Each row was made from one small tree. The marks that hang from a mark follow it in brackets, in alphabetical order. Every link used is in the known rows. Write each row's tree.
Known rows
suse(gakur(kaso(sepimor) lilo(minadif)) rero(sunib)): [ 26.8  43.9   6.4  15.1  -6.8  -0.2  -2.5  -4.5   6.1  13.9  11.9  -3.0
 -12.0  24.3   6.8   2.4 -16.2 -23.9 -17.9  11.5 -14.2 -22.6 -18.9]
sunib(minadif rero): [-24.9 -21.0  19.1 -27.7  15.8 -24.6  -3.5   5.9  24.3 -10.7  -5.6   6.7
  -1.9  15.3  13.6   3.5  10.2  25.0  14.3  10.5 -22.6  -7.4   5.7]
kaso(gakur(suse) sepimor(befu)): [ 20.9  11.5 -18.6 -18.5  20.5 -18.0  36.0   1.0   7.2  -7.6  27.8  -1.4
 -15.4  29.3 -18.3 -17.0  -6.8   4.7  -3.5 -31.7  46.8  -3.9  -6.6]
gakur(kaso): [-12.1 -13.6 -17.4 -20.5 -15.4  60.4  -9.8   1.4 -16.2 -17.7  -0.9  12.9
 -37.5  34.8 -18.7  13.5  14.4   5.0   2.9 -11.6  12.2 -13.2  15.3]
sunib(rero(suse)): [-13.8 -11.1 -13.1 -16.4   2.1   4.8 -16.3   6.2 -18.8 -22.3   8.5   1.9
 -12.5  -7.8  11.5 -14.9 -29.5  -3.0  -3.9  20.4  -6.3   8.4  10.7]
gakur(kaso(sepimor) suse(rero)): [ 27.9   3.3  -1.6  -4.5   5.7  14.1   0.8   2.9 -14.4   0.3  17.7   4.9
 -19.5  75.4 -12.0   5.7   7.6 -33.6  -0.8  -7.9  21.4  -9.4  -8.3]
rero(sunib(minadif(lilo(gakur(kaso)))) suse): [-16.4 -33.0  -7.4 -15.5   6.9  35.2 -13.3   3.2  18.7  -0.9 -21.6   8.3
 -21.7 -81.2  -2.8  -2.1 -30.0  -3.3  -3.4  11.0 -28.2  10.7  13.1]
gakur(kaso(sepimor) lilo(minadif)): [  6.3  42.7  -9.7   9.6 -10.8  35.5   9.5   9.1  -8.9   1.5  11.2  -5.1
 -23.5  62.9 -13.3 -10.0  26.7  26.2  17.8   4.8   4.8   5.2   4.6]
rero(sunib suse(gakur)): [  5.4  -9.9 -15.1 -17.2  -7.8  25.4 -21.8  -8.6  -1.9 -16.2  -0.6   7.6
 -23.3 -61.9 -14.2 -10.8 -69.7 -31.7 -16.6  11.8 -15.4  -1.6   7.6]
suse(rero(sunib(minadif))): [  4.8 -27.6  17.0 -38.1  17.0   5.1  -8.9 -15.9  37.1  -3.4 -13.1  21.7
  -0.2   1.7  -6.2   8.6 -24.9   4.2  -2.8   2.6 -28.8 -14.7   5.5]
rero(suse(gakur)): [ -7.1 -13.2 -11.3 -10.4  -3.7  10.9 -22.4 -17.5 -11.4 -18.2  -1.0  -5.0
 -18.5 -47.4 -10.9  -6.6 -38.5 -16.4  -7.2   1.9   9.5   7.1   1.3]
sunib(minadif(lilo) rero(suse(gakur(kaso(sepimor(befu)))))): [ -3.4  -5.1  10.7  -4.2  34.8 -34.9  -6.8   3.5  10.6   0.3  -2.5  -1.4
 -10.9 -54.7  35.8  -3.7  -4.2  -2.2 -15.8  31.2  -4.6  -1.6 -37.1]
suse(gakur(lilo) rero): [  1.3   4.5   9.9   8.4  -1.0   1.4 -26.7 -23.2 -10.6 -18.0   8.8   1.9
   0.1  -7.5  -5.9  11.4  -3.8   8.0 -18.1  -9.2  20.6 -20.5 -16.5]
kaso(gakur(lilo suse) sepimor(befu)): [ 20.8  31.0 -23.2   5.6  17.3  -9.6  29.5  13.8  -5.1 -17.8  33.9   2.6
 -20.2  23.2 -21.4 -22.6  -2.5  27.0  -8.1 -29.1  49.1  -3.7 -12.8]
kaso(gakur(lilo(minadif(sunib(rero)))) sepimor(befu)): [  8.2  38.8  -5.0   6.2   8.0 -47.8  40.9  13.4   6.7   5.9  14.4  -2.5
  21.2  13.3  16.0 -22.8   9.2  41.1  -2.4   5.1   4.6   6.5  -7.1]
kaso(gakur(lilo(minadif))): [-15.3  13.6  -9.4   0.4   1.3   4.8  18.6   9.8  12.9  -0.6   2.9   0.3
 -13.9  10.5 -11.0 -12.2  13.4  41.3   8.3 -16.5   3.8  -9.3  20.5]
rero(sunib): [ -0.2 -14.6 -10.0 -38.3  -7.7  52.8  -8.1  -6.7   9.2 -16.7  -1.4  22.1
 -12.6   4.4 -28.8  -4.6 -31.4   6.5   5.4  -6.1  -7.2 -10.2  23.9]
lilo(gakur minadif(sunib)): [-28.4 -10.4   1.9   2.7 -30.4  -0.6   9.7 -24.5  12.8  15.4 -28.3 -28.5
  41.3 -10.5  -6.2   5.6  17.6  19.1  30.3 -19.6 -14.1  28.9  32.7]
minadif(lilo(gakur(suse(rero))) sunib): [ -9.2 -48.8  20.5  10.8   2.5  10.8 -17.3 -21.7  -2.2  17.0 -27.4   7.3
  62.2 -43.6 -17.9  16.2  27.3   7.6  12.4 -17.7  14.8  16.4  13.2]
suse(gakur(kaso(sepimor) lilo) rero(sunib(minadif))): [ 20.1  19.8  19.9  -2.9   9.5 -18.1  -6.2  -1.3  14.4  -2.4  10.6  13.1
 -21.8  -0.1   5.2  10.2 -15.4 -17.8 -19.4  16.1 -18.6 -25.5 -28.6]
sunib(rero): [-18.9 -11.0  -1.1 -24.2  -1.1   8.4  -9.2   2.6  -8.5 -19.6  10.7   5.3
  -2.8  31.2   3.8  -1.7   1.2  13.1   5.6   3.6   2.0  -8.1  12.1]

Write each row's tree
[ -7.8 -20.1   0.1   3.8 -18.9  -8.7 -21.7  13.0 -31.3  -7.8 -11.0  13.2
   3.4 -40.7  17.9   7.4 -17.6 -31.4 -13.0  29.8 -24.3   2.2   2.0] : minadif(sunib(rero(suse(gakur(kaso)))))
[  3.7  14.1   9.3  12.0 -11.7 -37.5   4.4   5.9  -5.8  23.4  -9.7 -11.3
  18.1  -4.0  26.1  -6.5  -7.6 -29.7   6.2  38.1 -35.6  15.1  -0.9] : lilo(minadif(sunib(rero(suse(gakur(kaso(sepimor)))))))
[-17.8  -5.3   3.2  30.2 -25.7 -24.9   7.7   4.9   7.7  21.6 -19.6 -33.4
  46.2   9.3  12.2   3.3  13.5  -5.0  23.1 -15.7 -20.7  19.8  25.0] : lilo(gakur(suse) minadif(sunib(rero)))
[ 42.2  28.9 -13.9  16.7  12.5  23.1  -0.8  19.0   5.4 -12.2  12.4  14.8
 -30.2  34.2  -5.7   0.8 -13.7   0.6 -26.5  -4.0   5.1 -20.8 -28.3] : gakur(kaso(sepimor(befu)) lilo suse(rero(sunib(minadif))))
[-29.3 -46.5  15.1 -11.0  -8.1  27.2 -11.7 -26.6  -2.5   6.0 -29.1   9.9
  51.6 -59.5 -24.2  11.3  32.1  33.1  26.1 -12.3  14.0  25.9  24.1] : minadif(lilo(gakur) sunib)
[-10.6  24.9 -19.6  17.0 -25.4 -24.8  21.7  -1.5 -12.7  12.9  -6.3 -40.0
  17.4  -9.4  37.3  -5.4  -3.8 -10.7  -1.2   8.6 -13.3  31.4   1.3] : lilo(gakur(kaso(sepimor(befu))) minadif(sunib(rero(suse))))
[ -9.9   5.8 -11.8  27.9 -23.6  15.8   4.4  -3.8   6.8  19.2  -8.8 -42.3
  -6.7  46.0  10.5  16.1  18.3 -24.1   3.6 -37.6   4.2  -5.0  13.1] : lilo(gakur(kaso suse(rero)) minadif)
[ 15.7   6.9 -11.5   0.5   0.0  -7.1  17.2  -4.2  16.5  -1.5   8.8 -22.5
 -17.9  19.2   7.9  10.1 -12.9 -24.8 -15.1 -27.5   9.7  -3.9 -14.9] : lilo(gakur(kaso(sepimor(befu)) suse(rero(sunib(minadif)))))
[ -0.8  29.3  -8.6  11.1  -3.0 -13.6 -13.8  19.1 -36.8 -21.4  29.6  -4.9
 -27.1  -6.3  21.3 -14.0 -22.3 -21.9 -15.0  31.3   0.6  -0.2 -18.5] : sunib(rero(suse(gakur(kaso(sepimor) lilo))))
[-10.6 -14.0  25.9  -7.9  33.2 -42.5  -9.8   9.1  11.1   8.4  -1.2   4.3
  -7.0 -45.1  29.9  -4.8   0.5 -13.7  -0.6  43.2 -19.2   2.0 -23.9] : sunib(minadif(lilo) rero(suse(gakur(kaso(sepimor)))))
[-37.2 -42.8  21.3 -22.9  19.8   4.7  -4.6 -22.5  33.9   2.4 -23.1  -3.7
  14.8 -41.6 -11.8   9.0  32.0  44.7  27.8 -15.8   8.3  13.5  11.3] : sunib(minadif(lilo(gakur)))
[ 14.8  44.7 -23.8  29.9 -13.2   8.8   4.9  20.3 -26.1  -2.1  -0.9  -4.3
  -1.6   6.6  19.9 -15.3  -2.3  19.2 -10.6  29.5 -13.3  15.5 -12.7] : gakur(kaso(sepimor(befu)) lilo(minadif(sunib(rero(suse)))))
[  9.1   8.9   6.6  26.3 -18.9 -20.9  19.3  -8.5   3.2  32.9 -11.5 -30.6
  32.7  41.3   7.4  11.2  22.4 -30.8  17.9 -15.5  -7.4  20.9   8.5] : lilo(gakur(kaso(sepimor) suse(rero)) minadif(sunib))
[ 19.0  13.6  -5.9  20.3   7.2  -2.3  13.1  22.5  21.2  12.6   6.1   6.9
  -6.3  18.4  -6.4 -11.7 -17.2   1.4 -13.3 -18.4 -11.6 -24.4  12.2] : kaso(gakur(lilo(minadif) suse(rero(sunib))))
[ 22.7  21.4   4.7   0.8  25.9 -33.7  23.6  11.5  -2.4  -5.6  35.4  10.3
  -3.4  41.2 -16.7 -17.0   1.3   2.6  -1.4 -14.6  29.0  -3.5  -6.4] : kaso(gakur(lilo suse(rero)) sepimor)
[ 19.9  35.5  -6.6  11.5  -1.5   2.4  -9.9 -16.5 -23.6 -18.4  21.8  -4.2
 -22.3  16.0   6.0  13.0   1.7  -0.6 -33.5  -6.1  39.3 -23.2 -40.2] : suse(gakur(kaso(sepimor(befu)) lilo) rero)
[  4.6   7.9  19.7  25.8  -9.5 -15.6 -18.8 -21.7   5.5  11.5 -19.2  -3.2
  35.7 -15.1   2.0  12.8   6.8  10.2  -7.4   3.4 -10.2  -9.3  -8.3] : suse(gakur(lilo(minadif(sunib))) rero)
[ -6.1 -45.4  12.4  17.3  -6.4  28.5 -17.6  -7.8 -11.8  17.5 -26.3  10.8
  38.5 -29.7 -11.2  25.6  35.4  -5.5   3.3 -16.7  12.2   6.7  11.7] : minadif(lilo(gakur(kaso suse(rero))) sunib)
[ -8.8   3.0  13.9 -10.6  16.5 -55.2  -1.3  12.9   5.5  -6.2   8.7  -7.9
 -24.0 -16.6  33.1  -3.7 -18.6 -28.1  -3.0  35.9 -27.1   2.2 -21.4] : sunib(minadif rero(suse(gakur(kaso(sepimor)))))
[ -5.5   9.1  -9.2  23.8 -28.4  54.1  -9.3  14.6 -13.4   3.1 -23.8  11.9
  -2.4  17.3 -13.4   7.2  30.8  33.3  11.1   5.2 -18.0   0.9  18.9] : gakur(kaso lilo(minadif(sunib)))
[ 25.9  14.0 -28.2  -0.9  -3.3  41.9   7.9   6.2 -15.3 -13.7  16.8  -0.3
 -34.5  59.5 -19.2   0.0   5.1  -9.7  -4.0 -24.4  40.7  -7.7 -10.4] : gakur(kaso(sepimor(befu)) suse)
[  3.9 -30.0  26.4 -15.0  15.2   8.4 -22.4 -11.5  31.7  15.2 -18.4  23.0
  -9.9 -35.6   8.3  26.0  -3.6 -21.8 -21.6   8.6 -19.9 -37.9 -16.9] : suse(gakur(kaso) rero(sunib(minadif(lilo))))
[-22.1 -22.4  18.5  -5.6  -5.0  -7.9   2.8  -1.2 -18.0  12.6  -4.5   8.6
  43.3 -17.6   9.3   7.9  39.7   6.3  18.6  14.9   3.7  19.9   7.9] : minadif(lilo(gakur(kaso(sepimor))) sunib(rero))
[-15.9 -45.9   4.0  15.6 -15.7  42.5 -13.9  -0.7 -14.0  13.1 -26.2  11.2
  29.3 -34.5 -22.4  19.0  38.1   2.4  15.5 -18.7  14.1  12.9  18.7] : minadif(lilo(gakur(kaso suse)) sunib)
[  4.1  24.2   8.4  -5.8   7.3 -35.2  35.9   7.6  11.8  13.6   5.8   6.7
  22.0  15.7 -14.9 -21.3  16.6  33.6  24.5   5.4  -3.4  18.2  14.3] : kaso(gakur(lilo(minadif(sunib))) sepimor)
[-14.2  -5.2  -5.7  -5.9  -1.3 -17.4 -20.9   0.6 -19.5 -19.9   9.5  -7.6
 -11.8 -28.6  18.7  -7.6 -34.3 -22.4 -13.6  17.5  -4.0  -3.0  -3.7] : sunib(rero(suse(gakur)))
[ 13.7   1.6   0.2 -23.8  20.3 -29.3  33.0   9.0   5.3  -0.6  28.1   6.3
  -9.9  41.1 -24.8 -19.2   0.2  -9.5  17.7 -17.6  27.4   2.9   9.3] : kaso(gakur(suse) sepimor)
